Known rows, with every way that one mark hangs from another
(S (E J V) (W R)): [-0.06 -0.02  0.08 -0.03  0.07  0.02  0.00  0.11  0.01  0.00  0.19  0.05
 -0.03  0.28  0.03  0.25 -0.01  0.14  0.01  0.01 -0.29 -0.10 -0.22]
(V E (U L)): [ 0.34 -0.06  0.00 -0.08  0.03  0.00  0.07 -0.06  0.07  0.08 -0.02 -0.14
 -0.07  0.19 -0.08 -0.09  0.02  0.16  0.12 -0.02  0.05  0.06  0.06]
(A (L U)): [-0.09 -0.01 -0.06 -0.02  0.02  0.01  0.02 -0.02  0.07  0.05 -0.04  0.19
  0.11 -0.02  0.07  0.00  0.00  0.05  0.00 -0.05  0.06  0.02  0.07]
(J (S (W (E (V U)) R))): [ 0.16 -0.08  0.10 -0.07 -0.02 -0.02  0.05  0.09  0.08  0.01  0.15 -0.06
 -0.10  0.15 -0.07  0.26 -0.03  0.28  0.07 -0.03 -0.21 -0.06 -0.09]
(W R S): [ 0.23  0.00  0.07  0.00 -0.03  0.00  0.01  0.03  0.02 -0.01  0.13 -0.04
  0.01  0.09 -0.02  0.10 -0.01  0.07 -0.05 -0.04 -0.12 -0.05 -0.19]
(J (S E (W R))): [-0.09 -0.05  0.13 -0.18 -0.02  0.05  0.00  0.11  0.06 -0.02  0.08  0.05
 -0.06  0.33  0.04  0.24 -0.03  0.18 -0.01  0.02 -0.24 -0.07 -0.14]
(U L): [ 0.05 -0.01 -0.05 -0.02  0.02  0.01  0.03  0.00  0.01  0.02 -0.03 -0.14
 -0.03  0.07 -0.03 -0.07 -0.02  0.02  0.01  0.01  0.05 -0.03  0.03]
(S W): [-0.06 -0.01  0.02 -0.13  0.01  0.01  0.01  0.07  0.00  0.01 -0.01  0.02
  0.00  0.11 -0.03  0.06 -0.02  0.06 -0.01  0.04 -0.05 -0.04  0.00]
(W R (S (E J V))): [ 0.11 -0.02  0.09  0.02  0.05  0.03  0.00  0.06  0.02 -0.02  0.26 -0.05
 -0.02  0.29  0.01  0.24  0.01  0.09  0.00 -0.09 -0.30 -0.07 -0.31]
(E J (V U)): [ 0.22 -0.04 -0.02 -0.06  0.07 -0.04  0.04 -0.04  0.03  0.01  0.13 -0.12
 -0.01  0.11 -0.07  0.10  0.02  0.07  0.12 -0.10 -0.06  0.01 -0.02]
(W R (S (E J (V U)))): [ 0.33 -0.04  0.08 -0.06  0.06  0.02  0.03  0.06  0.06 -0.02  0.26 -0.09
  0.01  0.30 -0.02  0.22  0.01  0.12  0.03 -0.10 -0.30 -0.05 -0.25]
(J (S (E V))): [-0.21 -0.06  0.03 -0.03  0.01  0.03 -0.02  0.06  0.02 -0.01  0.11 -0.02
 -0.07  0.29  0.03  0.15  0.00  0.12  0.07 -0.05 -0.21 -0.01 -0.09]
(V E (J (S (W R))) (U L)): [ 0.33 -0.11  0.11 -0.32 -0.02  0.02  0.07 -0.03  0.09  0.04  0.08 -0.19
 -0.13  0.57 -0.07  0.08 -0.02  0.27  0.17 -0.13 -0.04  0.02 -0.08]
(E (J S)): [-0.07 -0.04  0.08 -0.16  0.01  0.02  0.02 -0.05  0.05 -0.06  0.08 -0.13
 -0.09  0.20 -0.01  0.19 -0.01  0.05  0.08 -0.11 -0.06 -0.01 -0.09]
(Y (L U) (S (W (E V) R))): [ 0.01  0.04 -0.02  0.12  0.01  0.02  0.01  0.20  0.09  0.02  0.12  0.25
 -0.11  0.33  0.16  0.23 -0.08  0.06 -0.06 -0.04 -0.21 -0.09  0.00]
(E J): [ 0.00  0.00  0.03 -0.06  0.04  0.01  0.02 -0.04  0.02 -0.04  0.06 -0.07
 -0.04  0.08  0.00  0.10  0.00 -0.02  0.03 -0.06 -0.02 -0.01 -0.07]
(S (E (V J U)) (W R)): [ 0.17 -0.05  0.05 -0.14  0.05  0.01  0.00  0.13  0.02  0.03  0.17  0.04
  0.03  0.37  0.01  0.14 -0.01  0.15  0.05 -0.03 -0.26 -0.05 -0.14]
(L U): [ 0.02  0.02 -0.06 -0.04  0.00 -0.01 -0.02  0.02  0.03 -0.03  0.00  0.10
  0.04  0.16  0.06 -0.04 -0.03 -0.01  0.02 -0.03  0.02  0.01  0.03]
(Y (L U) R (S (E V) W)): [-0.27  0.10 -0.07 -0.06  0.07  0.05 -0.06  0.27  0.03  0.01  0.12  0.29
 -0.09  0.35  0.24  0.12 -0.06  0.01 -0.07  0.00 -0.24 -0.09  0.06]
(S (W (E J V))): [-0.11 -0.02  0.04  0.03  0.07  0.01  0.05  0.09  0.00  0.00  0.14 -0.07
 -0.11  0.09 -0.04  0.22 -0.03  0.12  0.06 -0.04 -0.17 -0.08 -0.12]
(Y R (S E)): [-0.20  0.07  0.00 -0.09  0.01  0.04 -0.04  0.16 -0.05 -0.07  0.09  0.07
 -0.07  0.03  0.18  0.06 -0.02  0.04 -0.07 -0.05 -0.17 -0.05 -0.01]
(J (S (E (V (U L))) (W R))): [ 0.12 -0.09  0.05 -0.19  0.02  0.02  0.04  0.10  0.08  0.02  0.12 -0.09
 -0.06  0.39 -0.04  0.20 -0.03  0.26  0.07  0.00 -0.25 -0.07 -0.08]
(W R (S (E (V (U L))))): [ 0.37 -0.04  0.01 -0.03  0.04  0.01  0.03  0.09  0.05  0.03  0.19 -0.14
  0.02  0.29 -0.04  0.10  0.00  0.14  0.01 -0.04 -0.24 -0.06 -0.17]

Rows
[-0.10 -0.07  0.15 -0.19  0.01  0.04  0.05 -0.05  0.04  0.00  0.07 -0.06
 -0.17  0.38 -0.04  0.21 -0.01  0.20  0.14 -0.09 -0.08  0.02 -0.14]
(V (E (J (S W))))
[ 0.23 -0.05  0.06 -0.01  0.02 -0.02  0.04  0.11  0.04  0.03  0.17 -0.04
 -0.05  0.14 -0.05  0.17 -0.03  0.18  0.05 -0.05 -0.18 -0.06 -0.13]
(S (W (E (V J U)) R))
[ 0.32 -0.04  0.06 -0.07  0.03  0.02  0.01  0.08  0.03  0.00  0.24 -0.07
  0.03  0.38  0.00  0.14  0.01  0.09  0.03 -0.13 -0.27 -0.03 -0.23]
(W R (S (E (V J U))))
[-0.15 -0.05  0.09 -0.11 -0.02  0.04  0.05  0.09  0.04 -0.02  0.05 -0.06
 -0.13  0.16 -0.03  0.22 -0.04  0.15  0.04 -0.03 -0.15 -0.05 -0.06]
(J (S (W E)))
[ 0.32 -0.08  0.05 -0.36 -0.02  0.01  0.06  0.02  0.08  0.00  0.06 -0.23
 -0.04  0.45 -0.06  0.10 -0.04  0.17  0.10 -0.12 -0.05 -0.04 -0.03]
(V (J (S (W R))) (U L))
[ 0.33 -0.06  0.01 -0.17  0.03  0.01  0.06 -0.07  0.04  0.06  0.02 -0.19
 -0.07  0.37 -0.06 -0.10  0.02  0.11  0.16 -0.13  0.07  0.07  0.00]
(V E J (U L))
[-0.03  0.07 -0.05 -0.05  0.07  0.04 -0.04  0.17  0.04  0.03  0.15  0.10
 -0.10  0.29  0.20  0.08 -0.01 -0.05 -0.01 -0.10 -0.19 -0.03  0.05]
(Y L R (S (E (V J U))))
[ 0.26 -0.05  0.02 -0.02  0.04 -0.01  0.06  0.10  0.04  0.04  0.15 -0.14
 -0.07  0.19 -0.06  0.11 -0.04  0.19  0.06 -0.05 -0.14 -0.08 -0.11]
(S (W (E (V J (U L))) R))
[ 0.10 -0.04  0.00 -0.05  0.10  0.02  0.02  0.03  0.04  0.00  0.15 -0.05
 -0.01  0.23  0.00  0.13  0.02  0.05  0.10 -0.06 -0.20  0.00 -0.06]
(S (E J (V U)))
[ 0.03 -0.05  0.11  0.15  0.02 -0.01  0.04  0.00  0.06 -0.02  0.24 -0.10
 -0.17  0.06 -0.01  0.32 -0.02  0.20  0.07 -0.12 -0.20 -0.07 -0.24]
(W (E (J S) V) R)
[ 0.15 -0.08  0.03 -0.17  0.04 -0.03  0.04 -0.05  0.06 -0.02  0.15 -0.18
 -0.07  0.24 -0.07  0.18  0.01  0.14  0.17 -0.15 -0.10  0.01 -0.03]
(E (J S) (V U))
[-0.18  0.12 -0.03 -0.06  0.07  0.08 -0.05  0.16  0.08 -0.05  0.12  0.22
 -0.11  0.32  0.28  0.14 -0.04 -0.10 -0.06 -0.07 -0.17 -0.06  0.03]
(Y (L U) R (S (E J)))
[ 0.28 -0.04 -0.06 -0.07  0.09 -0.03  0.06 -0.04  0.04  0.02  0.11 -0.24
 -0.04  0.15 -0.09  0.03  0.01  0.08  0.14 -0.09 -0.02 -0.02  0.02]
(E J (V (U L)))
[ 0.19 -0.02  0.06  0.22  0.00 -0.01  0.03  0.09  0.02  0.01  0.24 -0.07
 -0.07  0.01 -0.04  0.19 -0.02  0.15 -0.02 -0.07 -0.24 -0.07 -0.27]
(W (E V) R S)
[ 0.00 -0.02  0.01  0.08  0.03  0.01  0.03  0.09 -0.03 -0.01  0.22 -0.18
 -0.08  0.20 -0.04  0.14 -0.01  0.04  0.06 -0.19 -0.18 -0.03 -0.21]
(W (E (V J)) S)
[-0.10 -0.05  0.12 -0.24 -0.02  0.06 -0.01  0.09  0.02 -0.04  0.12 -0.02
 -0.05  0.49  0.06  0.21 -0.03  0.11  0.04 -0.09 -0.20 -0.05 -0.18]
(V (J (S E (W R))))
[-0.02 -0.05  0.14 -0.06 -0.04  0.02  0.04  0.08  0.07 -0.02  0.10 -0.02
 -0.12  0.13 -0.02  0.27 -0.05  0.21  0.00 -0.01 -0.18 -0.08 -0.14]
(J (S (W E R)))
[-0.01 -0.05  0.11 -0.17 -0.06  0.01  0.01  0.05  0.05 -0.02  0.06  0.00
 -0.06  0.21 -0.02  0.21 -0.03  0.18  0.01  0.00 -0.12 -0.06 -0.10]
(J (S (W R)))
[ 0.28 -0.11  0.15 -0.30 -0.04  0.02  0.05 -0.03  0.08  0.03  0.10 -0.06
 -0.10  0.53 -0.05  0.15  0.00  0.25  0.16 -0.14 -0.08  0.04 -0.12]
(V E (J (S (W R))) U)
[ 0.22 -0.08  0.05 -0.22 -0.01 -0.04  0.01  0.03  0.03  0.01  0.16 -0.09
 -0.02  0.38 -0.05  0.16 -0.01  0.19  0.13 -0.13 -0.14 -0.02 -0.09]
(E (V (J (S (W R))) U))
[ 0.12 -0.09  0.05 -0.26  0.04 -0.02  0.05  0.01  0.06 -0.01  0.15 -0.16
 -0.07  0.34 -0.10  0.24 -0.01  0.18  0.16 -0.11 -0.15 -0.02 -0.03]
(E (J (S W)) (V U))
[ 0.27 -0.04  0.04  0.00  0.07 -0.02  0.08  0.08  0.07  0.03  0.17 -0.15
 -0.10  0.12 -0.08  0.20 -0.04  0.22  0.06 -0.02 -0.17 -0.11 -0.12]
(S (W (E J (V (U L))) R))
